Each row comes from the steps of one path. Every step used is in the known rows, and no mark comes twice. Write the path behind each row, first mark first.
Known rows
farake > setuf > zovet: [ -7 -12   7  -3 -13 -19  -1   6  -2   0 -11  15  20   6   1  -7   6  -3
  10  -3  20  10 -11  -9   4  -6]
zovet > setuf: [  3  -7  -7 -14  -5   1  -5   3  15   7   6   2  -5 -19  -5  -3   4  -1
   0   2   7   0  -3  -4   7  -1]
farake > zovet > parimo: [-12  14  -7 -16  -7 -10  10  -3  -8  -5  16  -7  10  -9   4   3   0  -7
   3 -10  -1   5  -6   8  15 -11]
radi > setuf: [ -4  -2  -4  -3  -3  10  -2   4  -2  -3 -11  10  -6 -15   0   3  13  -5
  -4  -1   8  13   9   2   2  -5]
setuf > farake > zovet > parimo: [ -3  20  -3 -24 -22 -17  16  -1 -17   5  26   7  20 -11  -1   0   2 -21
  13 -18   7   7 -10   6  32 -15]
parimo > radi > setuf > zovet: [ -8 -13 -10   0 -16   1   7  -1  -6 -15 -15  18  -1  -8   0  13  28   3
  -5   3  21  10   1   1   7 -18]
goter > parimo > zovet > setuf > farake: [ 15  24   3 -25 -11 -23  12  27   3   7  13  10  15  -5  -1   0  -2  -6
   8  -5  25  18 -12  -4  41  -8]
farake > setuf: [ -4  -5   4  -7  -8  -2 -13   5  -1   1  -5  14  14  -2   1  -8   3  -6
   6  -1  16   2   6  -1  -2  -5]
farake > zovet > goter > parimo: [  6  31   5  -7  -6   0  -3  -1 -18  -9  -3 -13  -2  19   0   7 -14  -3
   8 -10  -5  -5 -12   6  13   0]
radi > setuf > farake: [  7   6  -1 -11 -15   1   4   5 -13   4   5  22   3 -17  -9   0  15 -19
   4  -9  15  17   6   3  20  -8]
setuf > farake > zovet: [  0  12   9 -14 -23 -13  10   0 -17   6  13  11   8   7  -8  11   1 -19
  18 -11   2   2 -13   7  27 -12]
parimo > goter > zovet > setuf: [  4  12  -3 -13  -7   4  -2 -14   9  19  -2 -15 -13  -2  -1   2   1  -6
  11  11  -2  -1   8  -1   5  11]
setuf > farake > zovet > goter > parimo: [ 14  37  10 -15 -16 -11   4   2 -24  -1   8  -1   6  15  -2   3 -14 -17
  18 -16   3   0 -14   4  29  -4]
goter > zovet > parimo > radi > setuf: [-13   5 -15 -15  -6   9   0 -18 -14 -10  -4   6  -1 -28  -1 -10  18  -8
  -8  -3   9   6  25   6   6 -13]
setuf > farake: [ 12   5   6  -7 -12  -9   4   1  -6   8  12  14  10  -4  -8  -5   0 -15
   9  -6   6   5  -3   0  18  -3]
parimo > zovet > farake: [  0   9  -5 -12  -2 -13  23  11  10   3   4  -4  11  10  -5  11   0  -5
  -1 -10  -6  11  -6   2  24 -14]
parimo > radi > setuf > farake > zovet > goter: [  4  16  -3 -15 -30  11   0 -12 -33  -1   1  21  -5   0 -12  23  19 -29
   7 -13  11  -6   2  13  26 -19]
farake > zovet > parimo > radi: [-15   7 -12 -19 -12  -1   8 -11 -13 -10  15   2   3  -8   4   8  10  -5
   0  -2   8  -3   0  16  15 -20]
goter > zovet > setuf > farake: [ 10  -2   3 -21 -21 -15   1  -8  -1  20   8   5   6 -18 -16 -12  -1 -18
  13  -5   3   5   0 -10  22   3]
radi > setuf > zovet > parimo > goter: [ -5  22 -16  -7  -6  -5  17   1   0  -5   4   2  10 -10  19   6  22  -4
  -2  -1  19  25   0   3  15  -7]
farake > zovet: [ -9   7   4  -7 -10  -6   6  -2  -9   0   1  -1  -2  10  -3  15   2  -6
  10  -5  -4   0 -10   8   8  -8]
radi > setuf > zovet > farake: [  1  -6 -14 -10 -15 -10  18   5  13 -10  -9   6   5 -13  -8   3  15  -5
  -1 -11   7  26  -6  -3  22 -11]
radi > parimo > zovet > setuf: [ -4  16  -1 -17  -3 -31  11  20   3   6  -5   3   1  -9 -11  10   6   9
 -10  -9  14  20  -6  -5  26 -24]
parimo > zovet > goter: [  2  18   1   3   6  -9   4   0 -16   5  -3  -8   7  24  -1  17  -1  -4
  -3 -11 -11  -7  -7  -5  10  -5]
radi > setuf > farake > zovet: [ -2  10   4 -16 -27  -7  10   3 -20   4   4  18   4  -8 -11  11  17 -26
  13 -14  11  17  -4   8  26 -16]

Write each row's path
[ -5  39  -9 -24 -25   0  16   0 -18   8  23  10   7 -12  10  12  18 -30
  12  -9  19  24   5  20  32 -14]
radi > setuf > farake > zovet > parimo > goter
[  1  24   0 -15  -6 -31  26  17   6  -1  -3  -1   8   5 -16   8  -1   8
  -8 -18   1  24  -2   2  30 -27]
radi > parimo > zovet > farake
[  7  19   9  -7  -7 -16 -10   8  -6 -10 -16   3  23  15   6 -12 -10   0
   9  -9  20   8 -10  -8  10   2]
farake > setuf > zovet > goter > parimo
[  6  10  -1 -20 -15 -23  12  16   2  18  16  13  15  -6  -8   9   8 -15
   7  -8  16  10 -11  -8  36 -12]
parimo > zovet > setuf > farake
[ -9   7 -13 -14  -6  -1   3 -22 -12  -5   4  -7   5 -15   2 -14   4  -3
  -3   2   1  -5  15   4   4  -7]
goter > zovet > parimo > radi
[ -6  22  -7 -27 -24 -10  13   1 -20  -1  18  18  16 -27  -2   3  16 -26
   8 -19  16  22   0   8  33 -19]
radi > setuf > farake > zovet > parimo
[ -2  19   6 -22 -13 -32  15  23   5   4 -12   9  18   3 -17  -2   2  -3
  -4 -15  14  29   1   4  29 -32]
radi > parimo > zovet > farake > setuf
[  3  11  -7  -5  -4  15  -4   8  -5 -20  -8  14 -11 -14   5   0  11   3
  -8  10  30  11  15  13   8 -12]
goter > parimo > radi > setuf
[ -2  13 -12 -25 -23  -1   4 -15 -22  -3   7  16   8 -31  -7 -14  17 -22
   3  -8  17  12  20   6  21 -13]
goter > zovet > parimo > radi > setuf > farake
[ -4  -3  -3 -20 -14  -7   2   0   7   4   6  -1  -3  -9  -6  15   6  -8
   8  -1   4   2 -11   2  16  -8]
farake > zovet > setuf
[  3  24  -1 -10 -10   4  -3  -4 -20 -16  -2  -5  -9  16   2  13  -5  -3
   4  -2   3 -13  -4  14  12  -9]
farake > zovet > goter > parimo > radi
[  2  -3   1 -22 -18  -6  -3  -9   5   7  -8   0  14  -7 -15 -18  -5 -14
  10  -9  -2  11  12  -1   8  -3]
goter > zovet > farake > setuf
[  9  20  -4  -1  -5  -4  -2   6  -9 -18 -18   1   2   1   3  -2   4   2
  -1 -11  12  16  -5  -8  11  -1]
radi > setuf > zovet > goter > parimo
[  7  29   3 -22 -20 -18   5  -4   4  16 -17  -5   3   3 -13 -12  -7  -9
   9  -6   3  24  21  10  15 -13]
radi > parimo > goter > zovet > farake > setuf
[  4  11  -4  -5   0   4  -3   4  -5 -16   0   4  -7  -1   7  -5   0  10
  -3  10  17  -1   7  11   6  -9]
goter > parimo > radi
[  5  16  -1 -18 -13   0   0 -12   9  16  -8  -6   4  11  -4  -7  -4 -17
  16   0  -1   9  18   8   9   4]
parimo > goter > zovet > farake > setuf
[  1  -3 -11   3 -13   6  -1 -12 -14 -14 -16  11  -2   1  -1  15  21  -5
  -6  -5  12  -3  -1  -3   7 -11]
parimo > radi > setuf > zovet > goter
[ 13  19  -1   1  -1 -13   2   2  -6 -16  -9  -9   9  16   6  -3 -11   9
   3  -9   2   2 -14 -10   8   4]
setuf > zovet > goter > parimo
[ 13  34   2 -21 -25 -26   7  -4  -4  24   1  -1  -4  -9 -15  -3  -1 -14
  15  -2   7  19   7   2  27  -5]
radi > parimo > goter > zovet > setuf > farake
[  0  19   3   1  -1   4   2 -15  -8  11  -7 -18  -9  20   2   4  -2  -6
  10   9 -10   0  10   3  -4   9]
parimo > goter > zovet
[ 14  31   6 -16 -24  -3   3  -3 -28  -7  12   8  -2  13  -3   9  -8 -17
  14 -10  10 -10  -6  14  32 -12]
setuf > farake > zovet > goter > parimo > radi
[-10   2  -3 -14 -11 -23   0   6   2  -5   3  10  34 -11   8 -17   7  -3
   4  -9  23  16  -7 -10  11  -9]
farake > setuf > zovet > parimo
[  2  -1   3  -2 -10 -12 -12  -4 -11   0 -15   8  21  14  -2  -1   0  -7
   7 -11  10  -2 -11 -13   3  -2]
farake > setuf > zovet > goter
[  3  21   1 -16   2 -13   8  26   9   0   4  -2   6  -4   5   4  -3   5
   1   2  19  15  -6  -4  24  -7]
goter > parimo > zovet > setuf
[ 11  17  -3 -15 -18   6   1  14 -13 -10   3  27  -2 -17   0  -1  13 -14
   2  -1  34  17  12  12  24 -14]
goter > parimo > radi > setuf > farake
[ -4  -5 -10  -3  -9  19  -3  -1  -7 -10 -11  17 -11 -14  -2   9  24  -3
 -10   7  17   2  16  10   3 -17]
parimo > radi > setuf
[  2  25  -3 -13 -12  17  -7  -3 -24 -21 -10   6 -16   3   2  16   9  -5
  -1  -2  12   0   8  18  18 -17]
farake > zovet > goter > parimo > radi > setuf
[ -6  24   6  -5   2 -30  15  17 -10  -2 -10   0   4  11  -7  12   4  11
 -10 -11   5  22  -4   1  17 -23]
radi > parimo > zovet
[ -2   4   0 -21 -10 -14   8  14  11   7  -3   8  22   6  -6   0   4 -13
   2 -12   9  14  -1   2  22 -18]
parimo > zovet > farake > setuf
[ -8  17  -8 -11 -12 -16   4   1   5   3   6   3  25   2  19  -7   8  -8
   7   2  25  18  -5  -1  11  -3]
farake > setuf > zovet > parimo > goter
